Every row comes from one small tree of marks. Brackets hold a mark, then the marks that hang from it, in alphabetical order. Every link used is in the known rows. Which tree was each row made from?
Known rows
(lusu (pumiz sital teloko)): [ 1.91 -0.53 -1.57  2.42  0.06  2.93 -0.76 -3.22 -4.17 -0.66  3.31  1.78
 -1.93  0.13 -2.58 -1.30  0.92 -1.98 -0.83  2.22]
(lusu (vove (pumiz keleru sital))): [ 0.76 -0.90 -0.70  0.13 -2.54 -0.56 -0.45 -4.22 -2.81 -0.81  1.68  3.37
 -2.15  0.75 -1.37 -2.09  0.63 -1.42  0.61  1.42]
(kozumad (pumiz fubad keleru lusu sital teloko)): [ 0.98  0.26 -2.49  0.23  1.11  3.42 -2.10 -2.34 -2.09 -2.09  4.17 -1.49
 -1.21 -0.85 -3.28  0.27 -0.77 -1.37 -0.58  4.78]
(kozumad (pumiz keleru lusu teloko vove)): [ 2.10 -1.31 -2.25  0.13  1.76  4.50 -4.07 -3.33 -4.55 -1.21  3.99 -0.20
 -0.62 -0.02 -0.30 -0.95 -1.52 -0.05 -1.65  3.60]
(pumiz fubad keleru kozumad (lusu vove) sital): [-0.49 -0.63 -2.55  0.41  1.92  1.33 -1.29 -2.87 -0.97 -2.55  3.49  0.74
 -1.72 -2.29 -3.96  0.82  2.55 -3.00  1.23  6.07]
(kozumad pumiz): [ 2.07  1.19 -1.67 -0.38 -3.71  1.78  0.23 -6.24 -6.55  0.24  4.65  0.69
 -1.18  1.95 -0.40 -2.39  0.06 -0.77 -2.37 -0.08]
(sital (pumiz fubad kozumad lusu vove)): [ 0.75  0.69 -3.87  1.76 -1.47  3.56 -1.09 -5.09 -3.89 -1.53  5.29 -0.12
  1.24 -0.45 -0.31  0.93  1.01 -2.51 -1.67  5.02]
(pumiz fubad kozumad lusu teloko): [ 1.35 -0.18 -4.14 -0.16 -0.60  4.01 -1.34 -3.58 -2.50 -2.33  4.65 -0.66
  1.16 -0.25 -1.28 -0.49  1.55 -2.31 -1.44  3.39]
(pumiz kozumad teloko vove): [ 1.68 -1.48 -2.99  1.29  0.57  4.48 -3.05 -3.78 -4.48 -1.42  4.37  0.65
  0.72  0.14  0.54 -0.78  1.76 -0.77 -1.47  1.93]
(keleru (pumiz kozumad sital (vove lusu))): [ 0.82  1.08 -1.05  3.71 -1.27  2.36 -1.93 -3.72 -3.07 -0.63  5.14  3.87
 -1.79  2.55 -0.76 -1.80  1.96 -2.42 -0.25  5.42]
(lusu (vove (pumiz fubad keleru kozumad sital teloko))): [-0.11 -0.61 -2.32  0.02 -0.46  2.01 -1.46 -2.52  0.27 -1.65  2.73  2.49
 -1.52 -1.09 -2.02 -0.09  1.61 -1.84  1.09  2.52]
(keleru (pumiz teloko)): [ 0.99  0.31 -2.90  0.88 -3.36  2.20 -1.01 -5.48 -4.41 -0.12  3.77  2.75
  0.59  2.29 -0.03 -3.58 -0.50 -1.61 -2.43  1.23]
(pumiz fubad keleru kozumad sital teloko vove): [ 0.48 -1.72 -3.02  2.50  3.61  4.21 -3.07 -1.14 -0.91 -3.04  4.22 -0.58
  0.35 -2.07 -3.09  2.21  1.74 -0.96  1.26  6.25]
(kozumad (pumiz keleru sital teloko)): [ 1.22  0.04 -1.31  0.35  0.73  2.77 -2.13 -2.98 -3.69 -1.15  4.10 -0.10
 -1.68 -0.23 -2.46 -0.42 -0.35 -1.31 -1.23  2.15]
(lusu vove): [ 1.46 -0.82 -1.40 -0.54 -4.22 -0.01  0.24 -6.41 -5.47  0.14  2.45  1.97
 -0.95  0.92  0.48 -2.84  1.01 -0.66 -0.73 -0.42]
(kozumad (pumiz sital vove)): [ 1.38  0.55 -1.12  2.10 -1.05  2.55 -1.41 -4.51 -5.87 -0.58  4.14 -0.01
 -2.18  1.20 -1.03 -1.32  0.36 -0.05 -1.08  2.64]
(vove lusu (pumiz fubad keleru teloko)): [ 3.72 -0.17 -1.03 -0.07 -4.92  1.75 -0.49 -2.61 -0.36 -1.23  3.62  2.36
  0.80  2.90 -0.04 -0.91 -1.00 -0.48  0.97  2.69]
(kozumad (pumiz keleru lusu teloko)): [ 1.99 -0.43 -2.18 -1.16  0.35  3.45 -2.75 -3.90 -4.35 -1.03  4.24  0.00
 -0.79  0.20 -1.09 -1.40 -1.25 -1.40 -2.28  2.27]
(sital (pumiz fubad keleru kozumad (vove lusu))): [ 1.82  0.54 -1.89  1.91 -1.72  2.81 -1.16 -3.85 -1.97 -1.08  5.94  1.40
  1.06 -0.01 -0.25  2.34  0.83 -2.05  0.19  5.49]
(kozumad (pumiz fubad vove)): [ 1.96  0.78 -2.48  1.02 -2.87  3.12 -0.24 -5.46 -5.11 -0.29  4.60 -0.43
 -0.37  1.25 -0.32 -0.98 -0.27  1.08 -0.77  2.51]
(kozumad (pumiz keleru lusu sital teloko)): [ 1.25 -0.18 -1.66  0.08  1.71  3.13 -2.95 -2.66 -3.65 -1.73  3.93 -0.57
 -1.92 -0.42 -2.59 -0.72 -0.67 -1.94 -1.63  3.60]

Which tree is each row?
[ 0.59 -0.77 -3.31  2.89  1.36  4.45 -2.24 -2.09 -1.86 -2.57  4.29 -0.94
  0.16 -1.02 -1.79  1.04  2.28 -0.77  0.43  4.75]	(pumiz fubad kozumad sital teloko vove)
[ 0.70  0.09 -4.33  1.58 -0.34  5.01 -2.51 -3.96 -2.73 -1.80  5.10 -0.67
  1.65 -1.18  0.27  1.20  0.50 -2.30 -1.96  4.58]	(sital (pumiz fubad kozumad lusu teloko vove))
[ 1.65 -1.02 -1.52  0.76 -1.44  1.37 -1.39 -2.52 -2.34 -1.94  2.44  1.89
 -0.40  1.26 -1.96 -1.47 -0.24 -1.68 -0.38  2.05]	(vove (pumiz keleru sital teloko))
[ 3.91 -1.45 -0.69  1.61 -2.94  3.09 -2.50 -3.58 -4.18 -0.72  3.66  0.91
  0.58  2.51  2.16 -1.66 -0.25  0.58 -0.35  2.15]	(pumiz teloko (vove lusu))
[ 3.95  0.12 -0.49  1.35 -2.87  1.50  0.91 -3.76 -2.57 -0.20  4.47  2.90
 -0.93  1.72 -1.95 -0.38  0.22 -1.22  1.27  4.22]	(vove (lusu (pumiz fubad keleru)))
[ 1.90 -2.02 -2.50  1.99  3.95  5.23 -3.15 -2.64 -3.35 -0.89  4.40  2.93
 -0.89 -1.39 -1.83  0.35  1.42 -1.51 -0.41  3.92]	(lusu (pumiz keleru kozumad teloko vove))
[ 2.94  0.03 -0.40  1.12 -3.62  1.42 -0.69 -1.39  0.50 -1.92  3.37  1.85
 -0.37  2.27 -1.47 -0.27 -0.39 -1.11  1.64  4.04]	(vove lusu (pumiz fubad keleru sital teloko))
[-0.25 -0.21 -3.73 -0.56  0.27  3.33 -2.27 -3.74 -0.86 -1.49  4.42  0.70
  0.50 -2.93 -0.99  1.62  0.58 -3.43 -1.10  3.88]	(sital (pumiz fubad keleru kozumad (lusu vove) teloko))
[ 1.01 -0.46 -0.73  1.88 -0.96  0.96  0.10 -4.72 -4.32  0.40  2.41  3.44
 -3.79 -0.38 -2.19 -1.92  1.76 -1.82  0.28  1.70]	(lusu (pumiz sital) vove)
[ 2.55  0.58  0.10  1.11 -2.41  0.73 -0.74 -2.32 -1.39 -1.51  4.45  3.91
 -1.87  2.55 -1.83 -0.70  1.88 -3.19  0.66  3.71]	(vove lusu (pumiz keleru kozumad sital))
[ 3.37  0.74 -1.54  1.40 -2.16  4.05 -0.40 -3.11 -1.70 -0.28  5.45  2.67
 -1.06  1.13 -0.86 -0.15  1.77 -1.98  0.18  3.03]	(vove (lusu (pumiz fubad kozumad teloko)))
[-0.76  0.58 -4.21  0.10 -1.08  3.48 -1.97 -4.58 -1.27 -0.76  4.12  2.79
 -0.54 -0.16 -0.63 -2.14  1.07 -2.64 -1.31  3.62]	(keleru (pumiz fubad kozumad (lusu vove) teloko))
[ 0.32 -1.83 -2.28  0.30  1.22  1.76 -2.23 -2.08 -0.58 -2.54  2.06 -0.48
 -0.86 -2.08 -2.82  0.18  0.07 -1.41  1.18  5.08]	(pumiz fubad keleru (lusu vove) sital teloko)
[-0.54  1.48 -2.59  2.22 -1.37  1.41 -0.42 -4.89 -3.99 -0.78  4.77  3.33
 -1.35  1.55 -2.56 -2.31  2.25 -3.64 -1.73  3.42]	(keleru (pumiz kozumad sital))
[ 1.62 -0.07 -2.87  1.15  0.80  2.97  0.46 -3.98 -2.77 -0.86  5.01  2.74
 -0.87 -0.96 -3.84  0.65  2.02 -2.48  0.27  4.24]	(lusu (pumiz fubad keleru kozumad))
[ 1.20 -0.13 -3.24  0.36 -2.52  2.30 -0.39 -4.44 -2.57 -1.34  4.25 -0.26
  2.24 -0.88 -1.08  1.21 -1.11 -1.84 -1.23  2.75]	(sital (pumiz fubad keleru teloko))
[ 2.94 -0.17 -1.09  1.97 -3.80  3.17 -2.10 -4.30 -4.09 -0.27  4.50  0.88
  1.00  1.52  2.59 -0.27 -0.87 -1.02 -1.57  2.08]	(sital (pumiz teloko (vove lusu)))
[ 1.95 -0.23 -1.91 -0.86 -0.67  3.07 -1.99 -4.21 -4.50 -0.54  4.39  0.47
 -0.61  0.34 -1.00 -1.11 -0.86 -0.67 -1.91  0.87]	(kozumad (pumiz keleru teloko))
[ 0.59 -0.20 -3.69  1.46  0.57  3.31 -1.75 -4.19 -2.91 -1.96  5.26  0.19
  1.39 -1.46 -1.48  1.96  0.52 -2.65 -0.93  6.29]	(sital (pumiz fubad keleru kozumad lusu vove))
[ 1.85 -0.13 -2.29  1.76 -0.59  4.29 -2.56 -2.71 -0.84 -1.41  5.77  0.78
  1.51 -0.81  0.28  2.66  0.26 -1.82 -0.06  5.09]	(sital (pumiz fubad keleru kozumad teloko (vove lusu)))
[ 2.67  0.91 -1.02  2.53 -1.02  3.78 -0.55 -2.02 -0.97 -0.87  5.22  2.21
 -2.07  0.64 -2.19  0.39  2.26 -2.53  0.76  4.25]	(vove (lusu (pumiz fubad kozumad sital teloko)))
[ 1.17 -1.23 -2.39  1.24  0.09  1.85 -0.88 -2.22 -1.57 -2.62  3.19 -0.94
  0.71 -0.89 -3.44  0.73  0.19 -1.03  0.81  4.29]	(pumiz fubad keleru sital teloko)
[ 3.60  0.26 -0.77  1.29 -1.62  3.75 -1.14 -3.38 -3.05  0.07  5.28  3.48
 -1.62  1.59 -0.23 -1.05  1.83 -2.52 -0.73  1.94]	(vove (lusu (pumiz kozumad teloko)))
[ 0.52 -0.57 -3.76  1.54  0.66  4.50 -2.43 -3.41 -1.90 -1.69  5.15  0.10
  1.93 -1.99 -0.60  2.53  0.37 -1.81 -0.87  4.48]	(sital (pumiz fubad keleru kozumad teloko vove))
[ 0.96 -1.04 -1.11  1.66  0.10  2.50 -1.33 -3.53 -3.20  0.09  2.25  2.90
 -3.36 -1.07 -1.67 -1.57  1.25 -1.66  0.01  1.30]	(lusu (pumiz sital teloko) vove)
[ 3.40  1.26 -1.14  1.57 -3.21  2.67  0.91 -4.17 -2.72  0.02  5.61  3.21
 -1.40  1.76 -1.37 -0.43  2.20 -2.16  0.38  3.46]	(vove (lusu (pumiz fubad kozumad)))
